Every row comes from one small tree of marks. The marks that hang from a mark follow it in brackets, in the order of their numbers. Every link used is in the known rows. Which tree was each row made from?
Known rows:
q887{q418}: [ 0.68 -0.58 -2.11 -2.97  2.41 -1.33  2.29  0.57  0.04  3.22 -1.04  1.11
  1.58  1.00  1.40  1.80  3.53 -3.95 -0.37 -0.96 -1.70  3.05 -0.01  1.71
 -5.38]
q682{q403 q561{q439} q887}: [ 0.06 -3.65  4.43 -3.91  1.21  0.09  5.37 -1.37 -1.70  0.40  2.40 -1.74
 -0.67  1.33 -5.93  1.67  1.84 -2.02  1.81  0.90  0.16  0.54  1.02  5.99
 -1.37]
q682{q561 q887}: [-1.59 -1.09  1.95 -2.19  2.45  0.31  1.13 -2.49  0.67  2.09  2.90 -0.18
 -0.35  0.74 -3.38  1.66  1.59 -0.60  1.49 -0.27 -1.13  2.08 -1.60  2.02
 -0.72]
q561{q439{q848}}: [ 1.89 -0.65  0.03  0.76  4.18  0.46  4.55  0.59 -0.43  1.48  2.08  0.77
 -3.22 -0.50 -0.31 -1.25  4.23 -6.23 -0.27 -0.72 -4.80 -1.16  0.38  0.06
 -2.42]
q439{q418 q848{q561}}: [ 1.24  0.08 -1.61  1.51  3.22  2.18 -1.39  0.90  1.20  0.11  0.73 -0.54
 -3.76 -4.34  0.72 -1.80  3.83 -5.33 -0.17 -1.32 -6.21  0.54 -3.16 -1.71
 -2.15]
q403{q418}: [-2.26  1.16 -1.56  0.31  1.46 -1.74 -1.09  0.04  0.39 -0.07  0.87 -0.44
  0.07  4.21  3.11  1.70  1.03 -1.78 -0.93 -3.09  0.97  1.50  0.56 -1.00
 -2.38]
q418{q561{q439}}: [ 0.71  1.36  0.50  1.04  1.98 -0.79  4.38  0.19 -0.32  0.76  2.73  0.16
 -1.58  0.42  0.48 -0.53  1.14  1.18 -0.33  0.87 -2.96 -2.14  0.73 -1.00
 -0.61]
q403{q418{q561}}: [-2.29  1.24 -2.06  0.81 -0.30 -2.15 -1.63 -0.18  0.44 -0.30  2.11 -1.37
 -1.22  2.41  2.61  2.69 -1.06  2.08 -1.43 -1.77 -0.18 -0.44  0.48 -2.04
 -0.35]
q561{q418{q848{q682{q403}}} q439}: [ 1.50  0.04  2.27 -1.58 -2.89  1.05  1.72  2.97 -3.45 -2.77 -1.30  1.80
  3.55  2.12  1.11 -0.02 -0.04 -1.31  1.18 -0.27  3.21 -2.34  2.25  2.96
 -1.45]
q439{q418 q848{q682}}: [ 0.16  0.08  0.47  1.32  2.53  4.89 -3.00  0.59  1.71  0.66  1.02  0.00
 -1.58 -3.38 -1.26 -1.37  5.92 -5.62 -0.13 -0.65 -4.10 -0.19 -2.50 -1.34
 -1.40]
q561{q439{q848{q682}}}: [ 0.21 -0.40  2.21  3.36  2.74  2.50  3.38  1.79 -0.14  1.59  1.30  0.73
 -1.08 -1.67  0.34 -3.51  4.33 -4.46 -0.98  0.30 -2.70 -3.28 -0.04 -1.66
 -1.94]
q403{q418{q561{q439{q848{q682}}}}}: [-1.28 -0.06  0.65  4.17 -1.22  1.13 -0.15  2.33  0.50 -0.22  2.39 -2.40
 -3.49 -2.30  2.07 -0.69  0.48 -0.88 -2.63  0.40 -0.96 -4.83 -0.06 -3.19
  1.71]
q403{q418{q682 q848{q561}}}: [-0.52  3.15 -2.80  3.15 -2.04 -2.68 -3.51  1.27  0.16 -2.31 -3.23 -1.05
 -0.89  1.03  5.63 -2.01 -5.69  3.48 -0.23 -1.18  3.24  1.32 -0.20 -4.44
  2.35]
q403{q418{q682{q561 q887}}}: [-1.89 -0.43  1.19 -2.09 -0.70 -0.19 -2.25 -2.81  1.47  1.58  1.63 -2.51
 -0.86  0.41 -1.20  2.43 -1.67  0.91 -0.05 -0.32  2.90  2.15 -1.81  1.14
  5.14]
q418{q682{q403}}: [ 0.94 -1.06  0.56 -3.16  1.49 -0.96  1.88 -2.00 -1.75  0.52 -0.31  0.46
  2.67  2.53 -1.93  0.68  1.31  0.17  0.63 -1.62  0.83  1.27  2.35  1.63
 -1.92]
q848{q418 q682}: [-4.63  1.32  0.54  4.90  0.86  1.36 -2.44  0.12  2.46  0.66 -1.05  4.49
  4.40  2.15  2.26 -3.68  2.00  1.14 -1.99 -0.06  1.73 -2.82  0.74 -3.09
 -2.37]
q887{q418{q848}}: [ 2.14  0.40 -3.88 -2.12  1.19 -1.94  0.13  1.21 -0.56  0.79 -2.74  1.47
  0.09  1.98  1.41  1.61  0.42 -3.06  1.07 -0.52 -0.80  4.07  0.31  0.66
 -3.91]
q561{q439}: [ 0.57  0.83  1.26  0.49  3.52 -0.34  5.02  0.52 -0.60  1.54  1.22  0.90
 -0.01  2.03  1.14 -1.27  3.37 -2.64  0.22 -0.25 -1.83 -0.15  0.81  0.38
 -2.68]
q887{q418{q848{q561 q682{q403}}}}: [ 0.04 -1.44 -0.74  0.43 -2.87 -1.64  0.11  4.15 -1.67 -1.30 -5.41 -0.38
  3.44 -0.25  1.85 -2.05 -1.85  0.75  0.27  0.41  2.79  1.03  0.82  0.09
 -6.31]
q418{q561{q439} q682 q848}: [ 3.14  2.60 -1.06  1.35 -0.48 -1.15  1.88 -0.63 -0.85 -0.71  0.28  0.37
 -2.37 -0.77  0.16 -1.28 -3.46  4.19  0.98  2.29 -0.68 -1.07  1.09 -2.45
  4.90]
q418{q561 q848{q682{q403}}}: [-0.49 -0.31 -0.16  0.79 -2.30 -0.57 -1.01  0.91 -1.95 -2.80 -0.49  0.22
  1.62  2.14 -1.99 -0.20 -2.72  4.98  1.39  0.04  1.76 -1.21  2.67 -1.53
 -2.31]
q848{q418 q561}: [-3.47  1.66 -1.24  4.82  1.28 -1.35 -1.11  0.91  2.52 -0.17 -1.67  3.82
  2.10  1.25  4.55 -4.05 -0.01  1.68 -2.26 -0.97 -0.52 -2.07 -0.03 -3.30
 -3.49]
q403{q418{q561{q439} q682{q887}}}: [ 0.68  0.48  0.46  0.86 -1.90 -0.99  1.38 -0.82  0.93 -0.20  1.48 -3.60
 -2.26 -1.45  0.93  2.67 -2.88  1.66 -1.51  2.54  0.84 -0.05 -1.02  0.36
  6.22]

Which tree is each row?
[-0.77  0.71  1.26  5.16 -0.54 -0.40  2.12 -0.08  2.93  0.08 -2.31  1.57
  1.19 -2.86  2.83 -4.19 -1.86  1.28 -2.15  3.17  0.84 -1.92 -1.20 -0.84
  3.14]
q848{q418{q682{q887}} q561{q439}}
[-2.34  0.52  5.31  1.36  1.32  2.43  2.65  0.52  0.11  2.81  2.23  0.13
  1.08  0.02 -0.59 -4.15  2.98  0.95  0.58  0.96  0.59 -3.67 -0.02 -0.86
 -0.15]
q848{q682{q561{q439}}}
[-1.52 -0.09  0.68  3.11 -1.61 -1.01 -0.48  2.70 -1.91 -3.19 -3.20  0.34
  2.98  1.71  1.41 -4.00 -2.48  3.44  1.20 -0.47  2.91 -0.50  1.58 -2.39
 -5.00]
q418{q848{q561 q682{q403}}}
[ 2.37 -3.01  3.00 -3.89  1.30  1.26  3.62 -1.68 -2.10  2.23  2.35 -0.73
 -3.15 -1.97 -5.51 -0.88  2.34 -2.31  0.74 -0.22 -1.61 -2.44  1.64  3.15
  1.58]
q418{q682{q403 q561{q439{q848}}}}
[ 3.00  1.57 -1.76 -3.03 -1.56 -0.04 -1.56 -0.86 -0.78 -1.42 -0.54  1.82
  1.83 -0.27  1.19  3.39 -2.57 -0.90  1.91 -0.07  1.36  3.11 -1.63  2.10
  4.44]
q561{q418{q682{q887} q848}}
[ 2.35  0.99 -1.07  1.27  2.12  2.61 -2.25 -0.15  1.51  0.96 -0.22 -0.73
 -3.16 -5.88  0.72 -2.52  2.37 -3.18 -0.44 -0.51 -5.02  0.30 -3.35 -2.13
  1.67]
q439{q418{q682} q848{q561}}
[ 4.73 -0.81 -1.87 -1.79  0.36  0.16  3.76  0.28 -0.08  3.68  0.59 -0.80
 -3.95 -5.93 -0.58  0.90  1.38 -2.63 -1.92  2.20 -4.82 -1.47 -0.45  0.58
  2.47]
q887{q418{q561{q439{q848}} q682}}
[-4.26  0.78  4.14  3.86 -0.08  2.61  0.07  0.15  2.26  2.14  0.44  3.07
  1.86  0.57  0.42 -5.31  2.02  2.02 -1.39  1.80  1.97 -5.78  0.42 -1.36
  0.90]
q848{q418 q682{q561{q439}}}
[-1.63  2.22 -2.92  3.51 -1.24 -3.38 -2.91  2.25 -0.13 -3.26 -2.37 -0.78
 -1.08  2.92  5.91 -1.13 -4.29  1.43 -0.08 -1.83  2.17  1.62  0.07 -3.86
 -1.58]
q403{q418{q848{q561}}}
[ 2.09 -0.82  2.06 -2.17  3.70  4.47  0.96 -0.81  0.84  2.32  3.34 -0.93
 -6.17 -3.76 -3.97 -0.85  5.84 -6.63  0.79  0.13 -5.72 -1.21 -2.14  2.04
  1.48]
q682{q561{q439{q418 q848}}}
[ 0.91 -0.62  0.36 -4.26 -0.57 -0.65 -1.16 -2.44 -2.33 -0.46 -0.58  0.59
  0.13  2.51 -4.38  0.02 -2.56  3.31  3.22 -0.86  2.60  1.15  2.47  1.49
  1.34]
q418{q682{q403 q561} q848}
[-0.19  2.17 -1.17  4.15 -1.15 -2.84  0.57  3.27 -0.59 -2.97 -2.03 -1.45
 -2.45  1.96  5.99 -2.47 -3.55  0.28 -0.39 -0.22  2.03  0.10  0.46 -2.89
 -0.43]
q403{q418{q848{q561{q439}}}}
[-2.96  0.12 -1.47  5.61 -0.25  1.77 -3.51  0.35  2.71  0.35  1.00  3.26
 -0.13 -2.19  0.26 -2.48  0.89  1.59 -2.91  0.35 -2.17 -5.58  0.38 -4.54
  0.08]
q439{q848{q418{q561} q682}}
[-0.74  0.14 -0.89 -0.61 -0.27 -0.99 -1.53 -1.80  1.30 -0.06 -0.06 -2.29
  0.42  1.19  1.08  3.18 -1.11 -0.90 -0.91 -0.55  2.19  3.47 -1.37  0.75
  3.12]
q403{q418{q682{q887}}}
[-0.93  1.38 -0.37  1.50 -0.35 -1.71  1.69  0.75 -0.02 -0.46  2.24 -2.14
 -2.38  1.74  2.75  1.56 -0.48  0.91 -1.70  0.02 -0.24 -1.88  0.99 -1.24
  0.90]
q403{q418{q561{q439}}}
[-0.72  0.52 -1.45  0.06 -1.94 -1.48 -1.83 -1.93  1.49 -0.29  1.49 -2.94
 -1.18 -0.63  0.59  3.97 -3.26  3.02 -1.35  0.49  1.13  1.60 -1.08 -0.63
  5.01]
q403{q418{q561 q682{q887}}}
[-0.25 -1.84 -2.58 -1.45 -3.21 -3.29 -1.94 -0.43 -1.41 -5.04 -0.25 -3.23
 -2.11  3.40 -2.30  6.14 -5.05  1.87  0.95 -0.44  2.64  3.25  1.74  2.17
  0.24]
q682{q403{q418{q561 q848}} q887}
[ 2.62  3.10 -2.40 -2.79 -1.00  0.04 -2.24 -0.19 -1.34 -1.00 -0.94  3.05
  2.02  0.94  2.95  1.41 -1.86  0.38  1.74 -1.49  1.13  1.02  0.10  0.11
  3.17]
q561{q418{q682 q848}}
[ 1.09 -2.09  0.40 -2.86 -0.89 -1.14  1.69 -2.64 -0.96 -0.42  1.37 -1.61
  1.03 -0.48 -4.57  3.58 -1.82  3.08  0.41  0.73 -0.24  1.48  0.81  2.56
  1.36]
q418{q561 q682{q403 q887}}
[ 0.72 -0.61  3.48 -4.26 -0.01  1.65  3.34 -0.32 -0.51  1.74  3.52  0.56
  0.21 -1.14 -0.94  2.40  2.24 -3.09  0.73  0.65 -0.58 -0.82 -2.00  5.29
  2.36]
q682{q561{q418 q439} q887}
[-4.48 -3.46  3.81 -1.80 -2.48  0.58 -1.99 -0.44 -0.25 -0.54  0.99 -3.29
  1.93  1.98 -3.33  2.45 -0.28  0.61 -0.04 -0.93  5.15  0.33  0.36  3.12
 -0.67]
q848{q682{q403{q418} q561 q887}}
[ 1.09 -0.53 -0.06 -2.77 -0.21 -1.38  1.16 -2.24 -1.54  0.27  0.91 -0.35
  1.20  0.94 -2.45  1.51 -1.14  4.11 -0.05 -0.59 -0.39 -0.72  2.04  0.60
  0.01]
q418{q561 q682{q403}}
[-2.17 -2.81  2.00 -2.74 -1.04  0.29 -1.48 -4.18  1.37  0.71 -0.05  1.45
  2.10  0.82 -5.38  0.90 -0.74  2.18 -0.10  0.76  2.90 -0.13  1.07  4.15
  2.46]
q848{q418{q682{q403 q561 q887}}}
[ 3.50 -1.00 -1.13 -5.54 -2.65 -0.57 -0.54 -0.87 -2.63 -3.08 -1.22  1.03
  2.72  1.07 -1.82  4.92 -2.76 -0.82  2.17 -0.46  2.63  3.15  0.63  5.29
  2.25]
q561{q418{q682{q403 q887} q848}}
[-2.60  1.95 -1.24  3.20 -1.29 -0.53 -4.14  1.93  0.13 -2.50 -1.90 -0.11
  0.95  3.93  3.86 -0.88 -2.11  0.93  0.21 -1.19  4.03  0.92  0.67 -3.47
 -0.55]
q403{q418{q848{q682}}}
[ 0.35  0.35 -0.27  1.70  0.82  4.57 -3.30  0.24  1.75  0.62  2.49 -0.95
 -2.92 -5.02 -2.08 -0.56  3.77 -1.72 -0.68  0.38 -5.39 -2.12 -2.50 -2.52
  0.82]
q439{q418{q561} q848{q682}}
[-4.78 -0.70  1.80  4.96 -1.50 -0.09 -1.50  2.05  0.99 -1.55 -3.12  2.86
  5.44  1.34  2.11 -5.06 -0.13  3.21 -2.27 -0.49  3.19 -4.06  1.65 -2.08
 -5.23]
q848{q418 q561 q682{q403}}
[ 2.87  0.66 -1.05 -0.77 -1.05  0.49 -2.69 -0.11 -0.77 -3.23 -3.44 -0.89
 -0.65 -1.23 -0.70 -1.36 -2.11  1.18  1.91  0.10  0.47  2.58 -0.27  0.31
  0.53]
q439{q418{q682{q403} q848{q561}}}
[-0.47 -1.08  3.70 -1.51  2.17  0.56  4.46 -1.46  0.42  1.99  3.12 -0.67
 -1.47  0.02 -3.06  0.15  2.25 -1.92  1.37  1.34 -1.18  0.49 -1.08  3.02
  0.67]
q682{q561{q439} q887}
[ 1.98  0.67 -4.63 -1.73 -0.86 -2.38 -0.32  0.85 -0.43  0.34 -1.21  0.53
 -1.21  0.27  0.79  2.39 -1.69  0.91  0.71  0.66 -1.73  2.28  0.39 -0.35
 -1.79]
q887{q418{q561 q848}}
[-2.62 -0.98  2.83  2.23 -0.21 -0.40  1.23  2.29 -1.21 -0.53 -1.36  0.07
  4.61  0.78  1.41 -3.86  0.69  2.21 -0.51 -1.31  1.61 -1.74  0.79 -1.38
 -6.24]
q848{q561 q682{q403}}
[-1.27 -3.82  2.71 -4.76  1.42 -0.18  2.12 -2.52 -1.01  0.45  2.16 -0.84
  0.76  2.29 -6.15  2.84  1.47 -0.92  1.86 -0.98  0.37  2.27  0.62  4.97
 -2.74]
q682{q403 q561 q887}
[ 0.16  0.65 -1.94  0.36 -0.25 -0.08 -0.94  2.17 -0.16  0.99 -3.46  1.31
  2.58  0.71  2.05 -0.74  0.46 -1.26  0.32  0.53  1.13  2.32  0.03 -1.11
 -3.50]
q887{q418{q848{q682}}}
[ 2.01  0.48 -2.45 -2.74 -0.27 -1.29  0.54 -0.87  0.70  3.56 -0.47  0.13
  0.64 -2.24  0.69  2.02  0.02  1.93 -1.41  0.81 -1.82  0.75 -0.55 -0.15
  0.82]
q887{q418{q561 q682}}
[ 0.13  2.51 -3.19  0.53 -0.77 -1.95 -3.63 -0.79 -0.07 -1.82 -2.00 -0.52
 -0.62  3.33  3.14  0.75 -3.63  1.46  0.69 -1.25  3.35  2.73  0.92 -2.52
  3.05]
q403{q418{q682 q848}}
[ 0.77 -1.59  2.24  3.35  0.39  2.36  3.09  1.04  0.72  0.62  3.05 -1.63
 -2.63 -4.89 -2.13 -0.42  1.36 -1.64 -1.15  2.90 -3.63 -2.86 -1.66 -0.80
  1.55]
q418{q561{q439{q848{q682{q887}}}}}
[-4.50  1.72 -0.08  5.45 -1.03  0.97 -2.63  0.07  2.81  0.28  0.24  3.39
  3.10  0.48  1.80 -2.71 -0.20  5.29 -2.46  0.82  0.63 -4.71  0.72 -4.27
 -0.33]
q848{q418{q561} q682}
[ 2.83 -0.44 -0.83  0.81  1.53  2.82 -1.83 -0.83  2.13  0.25 -0.08 -2.04
 -3.54 -7.47 -1.15 -0.52  1.70 -4.63 -0.40  0.74 -4.95  2.15 -4.86  0.01
  3.03]
q439{q418{q682{q887}} q848{q561}}
[ 0.07  1.04  0.36  0.07 -2.21  1.56 -1.96  1.65 -0.34 -2.12 -0.56  1.91
  3.73  0.29  1.63  1.65 -1.01 -1.00  1.60  0.19  2.04  1.23 -1.57  0.92
  0.81]
q561{q418{q848{q682{q887}}}}
[ 3.64 -1.74 -3.02 -5.14 -0.93 -2.20  0.47 -0.49 -2.16  0.10 -4.19  0.49
  1.43  1.49 -1.60  2.35 -1.27 -1.00  1.23 -0.03  1.92  4.01  2.21  3.25
 -1.99]
q887{q418{q682{q403} q848}}
[ 1.69  1.98 -0.53 -2.92  0.46  2.77 -4.75 -2.86  0.94  0.37 -0.17 -0.09
 -2.76 -1.11 -2.97 -0.52 -0.17  0.98  3.22  0.61 -0.38  2.43 -1.88 -0.36
  5.21]
q439{q418{q682{q561} q848}}
[ 2.30 -2.00 -1.50 -5.37 -1.57 -1.71  1.61 -0.89 -1.01  2.10 -1.10 -0.78
  1.60 -1.09 -2.25  3.49 -0.26  1.72 -1.00  0.41 -0.57  1.09  1.51  2.96
 -1.24]
q887{q418{q561 q682{q403}}}
